Known rows, with every step that occurs:
l/u/e/b/v/t: [ 0.35  1.49  1.38  0.56 -0.69  1.15 -0.52 -2.09  0.91 -1.95 -0.85 -0.35
 -1.44  0.87  1.56  1.59  1.05  0.47  2.61 -0.89 -0.83  2.03 -0.86]
l/j/e: [ 1.59  0.96 -1.30 -1.15  2.48  0.12  1.90  1.53  0.19  2.13 -0.25  0.29
 -1.12 -1.14 -0.40  0.52 -1.13 -1.32  1.75  0.18 -0.10  0.97 -2.07]
t/v/u/e/b: [ 6.63  0.63  1.75 -0.64 -2.01  2.04  2.48  0.70 -0.17 -3.57 -1.18  2.31
  0.13  1.26 -0.52  2.68  1.89 -1.80 -1.44  0.84 -0.78  3.49 -0.46]
u/e/b/v: [ 1.48  0.74 -0.04  0.78 -1.27  0.66  0.77  0.29  0.96 -2.29 -1.56  0.45
 -0.57  1.19  5.05 -0.41  1.50 -0.50  1.16  0.51 -0.41  2.79 -0.04]
t/v: [ 4.22  1.05  1.28 -0.38  0.28  1.52  5.95  1.73 -0.02 -2.49 -0.33  1.23
  0.33 -0.31 -1.14  1.21 -0.08 -2.85  1.01 -0.10 -0.96  1.27 -0.43]
y/a: [ 2.40  1.21 -0.69  0.15 -0.37  1.18  1.39  0.41 -1.66 -4.26  0.77 -0.49
 -2.69  0.27  1.90  2.17 -0.46 -0.20  4.27 -1.56 -0.25  2.49 -0.47]
v/b/e: [ 2.33  1.79 -2.01 -0.67  0.33  2.64  3.85  2.73 -0.83 -1.24 -2.46 -0.01
 -0.69 -1.08  1.32 -1.03  0.58 -2.59 -1.34 -0.84 -1.08  0.71 -1.29]
j/l/u: [-1.12  2.42  1.07  0.32  1.22  0.48  4.77  0.47 -0.63 -1.04 -0.47  0.01
 -0.99 -0.02 -2.47  2.85 -1.18  0.39  1.09 -2.10 -0.67 -0.26 -0.49]
w/l/j/e/b: [ 0.72  2.70 -2.95 -0.11 -1.16 -0.31  1.83  0.69  1.14  1.82 -0.51  0.21
 -3.01 -0.83  2.62  1.24 -0.85 -0.04  2.27  0.89  0.48  0.82 -1.24]
a/e: [ 2.50  1.59 -1.50  0.91 -0.58  1.41  0.80 -1.18 -0.52 -1.52 -2.11 -0.18
  0.23 -0.31  0.45  0.27  0.29 -0.30  1.64 -2.80  0.03  0.75  0.02]
t/v/f: [ 5.67  0.52  1.69  1.19 -0.67  0.73  5.15  1.80 -1.33 -1.47 -0.45  0.05
  2.16 -0.79 -0.70  1.06  0.99 -1.74 -0.43  0.23 -1.12  2.03 -0.48]
e/b: [-0.10  1.40  0.49 -0.33 -0.71  0.88  4.00  0.35  0.36 -1.35 -1.90 -0.06
  0.04  0.29  4.30  0.71  0.22  0.02  4.22  0.39 -0.05  2.74 -0.27]
a/e/b/v: [ 0.31  1.67 -1.04  1.55 -1.86  0.38  2.11 -1.83 -0.22 -1.99 -3.55  1.02
  0.93  1.19  1.84 -0.58  1.32 -0.75  2.20 -1.21  0.16  1.64  0.17]
t/v/b: [ 5.28  1.05 -0.31 -0.66  0.70  1.38  5.41  0.72  0.17 -2.88 -1.59  1.62
  1.13  0.05 -1.19  0.16  1.05 -3.34 -0.33 -0.41 -1.84  1.16 -0.81]
f/v/t: [ 4.42  2.43  0.32  0.63 -1.00  0.49 -1.73  1.22 -1.01 -1.59  0.05  0.08
 -1.44  0.89  4.57  0.07  0.42  2.95  1.37 -2.16 -1.46 -0.49 -0.53]
l/j/e/b/v: [-0.23  0.96 -0.90 -0.68  1.52 -0.65  2.96  0.91  0.48  1.83 -1.41  1.23
 -0.59  0.03  0.63 -0.09 -0.31 -1.69  2.30  1.27 -0.04  1.74 -1.97]
u/l/j: [ 1.38  1.33  0.33 -2.16 -0.17 -0.61  0.18 -1.50  1.82  1.06 -0.04 -1.30
  0.21 -1.04 -3.03  0.06 -2.07 -1.29  3.01  0.87 -0.38  1.22 -0.62]
l/j/e/b/v/t: [ 1.32  1.32 -0.98 -1.01  0.99 -0.38  0.53  0.84  0.57  1.38 -1.29  1.39
 -0.90  0.26  0.85 -0.02  0.97 -0.27  2.20  1.18 -0.20  1.44 -2.13]
w/l/u/v/b: [-0.05  3.25 -1.12  0.87 -1.96  1.26  1.95 -0.18  0.60 -1.64  0.25 -1.00
 -1.57 -0.97 -0.18  2.47 -2.81  0.10  1.23 -1.36 -0.64  0.24 -0.66]
w/l/u/e/b/v/t: [ 1.46  3.03 -0.58  1.46 -2.93  1.09 -0.80 -1.59  1.48 -1.60 -0.35 -0.62
 -3.60  0.43  3.14  1.85  0.36  1.07  1.84 -0.55 -0.23  0.69 -0.39]
l/u/e/b/v: [-1.14  1.13  1.39  0.86 -0.28  0.84  1.90 -1.96  0.80 -1.45 -0.95 -0.46
 -0.98  0.65  1.37  1.54 -0.30 -0.84  2.71 -0.65 -0.64  2.34 -0.68]
u/l: [ 1.91  1.78  0.34 -1.74  0.14  0.30  0.77 -0.76  1.52 -1.15  0.15 -1.76
  0.19 -0.61 -0.70  0.54 -1.44  0.35  1.86 -0.21 -0.28  0.72  0.29]
j/l/u/v/t: [-0.97  3.11  1.12 -0.05 -0.52  0.49  1.70  1.39 -0.66 -2.34  0.54  0.68
 -0.31  0.15 -3.56  3.53 -0.76  2.38  0.32 -2.20 -0.98 -0.23 -0.56]
w/l/u: [ 0.60  2.91 -0.13  1.09 -0.90  1.59  3.00 -0.72  0.55 -0.51  0.21 -1.70
 -3.24 -1.10  1.21  2.47 -2.60 -0.15  2.79 -1.35  0.05  0.00 -0.50]

Rows:
[-1.75  2.76  0.15  0.11  0.24  0.18  3.68  0.83 -0.67 -2.09 -0.33  0.77
  0.57  0.11 -3.70  2.73 -1.34  0.72 -0.40 -2.22 -1.34 -0.02 -0.64] -> j/l/u/v/b
[ 1.87  1.13  1.42  1.32 -2.03  0.69  1.20  3.42 -1.77 -1.87  0.72 -1.28
  2.89 -1.24  0.49  1.26 -1.43  1.26  0.09 -0.40 -0.59  2.39 -0.43] -> u/v/f
[ 2.01  2.40 -1.98  0.70 -0.67  0.63  2.59  2.35 -1.78 -0.85 -1.63  0.46
 -0.89  0.22  3.49 -1.30 -0.22 -0.59 -1.65 -2.00 -1.77 -0.43 -0.93] -> f/v/b/e
[-2.37  2.72  1.14  0.33 -0.05  0.19  4.04  1.46 -0.81 -1.92  0.45  0.54
  0.09 -0.08 -3.71  3.45 -2.13  0.92  0.57 -2.06 -0.81  0.08 -0.41] -> j/l/u/v
[-1.18  1.81  0.97 -0.10  0.25  1.32  2.35 -0.39 -0.16 -2.18  0.03 -0.73
  0.96 -0.65 -2.58  2.16 -2.53 -0.66  1.63 -1.94 -1.38  1.32 -1.27] -> l/u/v/b
[-2.66  3.21 -0.42 -0.03 -0.56  0.71  4.71  2.38 -1.26 -1.72 -0.59  0.99
 -0.01 -0.43 -4.26  2.68 -1.15 -0.16 -1.75 -1.97 -1.13 -0.22 -0.86] -> j/l/u/v/b/e
[ 7.22  0.77  2.75 -0.72 -0.42  2.71  4.54  1.61 -1.00 -3.32 -0.86  1.81
  0.28  0.41 -2.57  2.52  0.11 -2.45 -1.24  0.26 -0.74  2.21 -0.76] -> t/v/u
[ 0.49  1.59 -2.25  1.59 -2.55 -0.06  0.61 -2.32 -1.63 -4.69 -1.62  1.03
 -1.53  1.77  1.60  1.40  1.50 -0.15  3.96 -1.84  0.13  2.90  0.06] -> y/a/e/b/v
[ 5.36  0.59  1.31 -0.54 -1.98  2.63 -1.03  0.44 -0.36 -2.77 -1.68  0.45
 -0.84  1.17  2.81  2.30  1.31  0.68 -0.54  0.39 -0.07  3.83 -0.52] -> v/u/e/b
[ 2.09  0.96  2.50  0.36 -0.97  1.51  3.69  0.62 -0.57 -2.68 -2.72  1.02
  0.21  1.66  2.66  0.55  0.26 -0.94  1.40  1.33  0.12  2.99 -0.58] -> e/b/v/u
[ 5.62  1.29  2.29 -1.85 -0.74  2.06 -0.59 -0.34  0.01 -2.29 -0.61 -0.98
  0.00  0.21 -1.88  2.22 -1.06  0.57 -0.88  0.17 -0.01  2.00 -0.27] -> v/u/l
[ 1.75  1.31  2.33 -0.45 -1.54  0.82  2.39 -0.60  0.34 -2.57 -2.39  0.58
  0.58  1.71  1.26  0.53  0.06 -0.42  0.90  1.66  0.08  2.78 -0.19] -> e/b/v/u/l
[-1.69  2.25  0.07  0.37 -0.32 -0.15  2.90 -0.45  0.19 -1.29 -0.87  0.56
 -1.09  0.77 -0.42  2.92  0.60  1.17  0.96 -1.47 -0.74  1.02 -0.17] -> j/l/u/e/b
[ 1.48  1.70 -0.70 -0.56 -0.67  1.35  1.38  2.21 -0.20 -3.26 -0.40  0.27
  1.87 -0.47  0.07  0.36 -1.40 -0.23  0.03 -0.96 -1.34  1.49 -0.77] -> u/v/b
[ 6.74  1.21  2.47 -1.71 -1.00  1.67  2.82  0.08  0.10 -3.18 -0.31  1.23
  0.75  0.47 -4.47  2.62  0.00 -1.87 -1.75  0.66 -0.75  2.03 -0.27] -> t/v/u/l
[ 0.55  1.30 -0.71 -1.08 -0.03 -2.23  0.13 -1.19  1.26  2.05 -0.54 -0.80
  1.46 -0.19 -1.68 -0.12 -0.07  0.11  0.56  1.90 -0.16  1.68 -0.90] -> u/l/j/e/b/v/f
[ 1.79  2.00 -1.04  1.21 -2.25  0.68 -0.37 -2.00 -0.08 -2.44 -3.43  1.19
  0.56  1.41  2.11 -0.51  2.61  0.69  2.08 -1.39 -0.03  1.34  0.03] -> a/e/b/v/t
[ 4.34  0.94  1.75 -0.82  1.01  0.68  0.58  0.43  0.04 -1.03 -0.91  0.52
 -0.16  0.87 -3.03  0.41 -1.26 -1.47 -2.28  1.09  0.01  1.13 -1.23] -> b/v/u/l/j/e
[-0.41  2.10  0.25  0.49  0.50  0.25  2.57  0.19 -0.10 -1.37 -0.23  0.16
 -1.39  0.24 -1.59  2.81 -0.19  0.79  0.10 -2.19 -0.86  0.19 -0.26] -> j/l/u/e
[ 1.33  1.84 -0.71 -1.22  1.21  0.21  1.59  0.59  0.49 -1.38 -1.15  0.89
 -0.16  1.36  1.44  1.40  0.81  1.46 -1.36  0.92  0.28  1.53 -0.74] -> j/e/b/v/u/l
[ 2.33  0.39  0.24  1.77 -1.94  0.18  0.49  0.43  0.15 -1.67 -1.63 -0.30
  0.60  0.94  5.28 -0.47  2.24  0.14  0.42  0.79 -0.48  3.18 -0.04] -> u/e/b/v/f
[ 0.36  2.25 -1.30 -0.69 -1.58  2.07  2.54  4.19 -0.97 -2.66 -0.64  0.54
  1.01 -1.11 -0.58  0.19 -1.08 -1.32 -1.67 -0.74 -1.07  1.31 -1.03] -> u/v/b/e
[-1.89  2.12  0.64  1.01 -0.17 -0.40  3.52 -0.31  0.09 -1.70 -1.15  1.02
 -0.95  1.27 -0.74  2.19  0.46  0.33  0.31 -1.10 -0.71  0.69 -0.16] -> j/l/u/e/b/v
[-0.40  2.51  0.66  0.75 -0.71  0.00  1.04 -0.45  0.23 -2.16 -1.04  1.23
 -1.31  1.49 -0.59  2.24  1.73  1.76  0.23 -1.25 -0.91  0.44 -0.33] -> j/l/u/e/b/v/t
[-1.45  2.42  1.52  1.31 -0.68 -0.25  3.61  1.61 -1.63 -1.26  0.41 -0.21
  1.26 -0.36 -3.45  3.41 -1.40  1.62 -0.46 -1.82 -0.89  0.56 -0.41] -> j/l/u/v/f
[ 4.14  1.59 -1.06 -0.81 -0.13  2.10  6.50  2.48 -0.54 -2.28 -1.84  1.85
  0.26 -0.61 -1.74 -0.07  1.28 -4.35 -2.13 -0.15 -1.58  0.96 -1.09] -> t/v/b/e
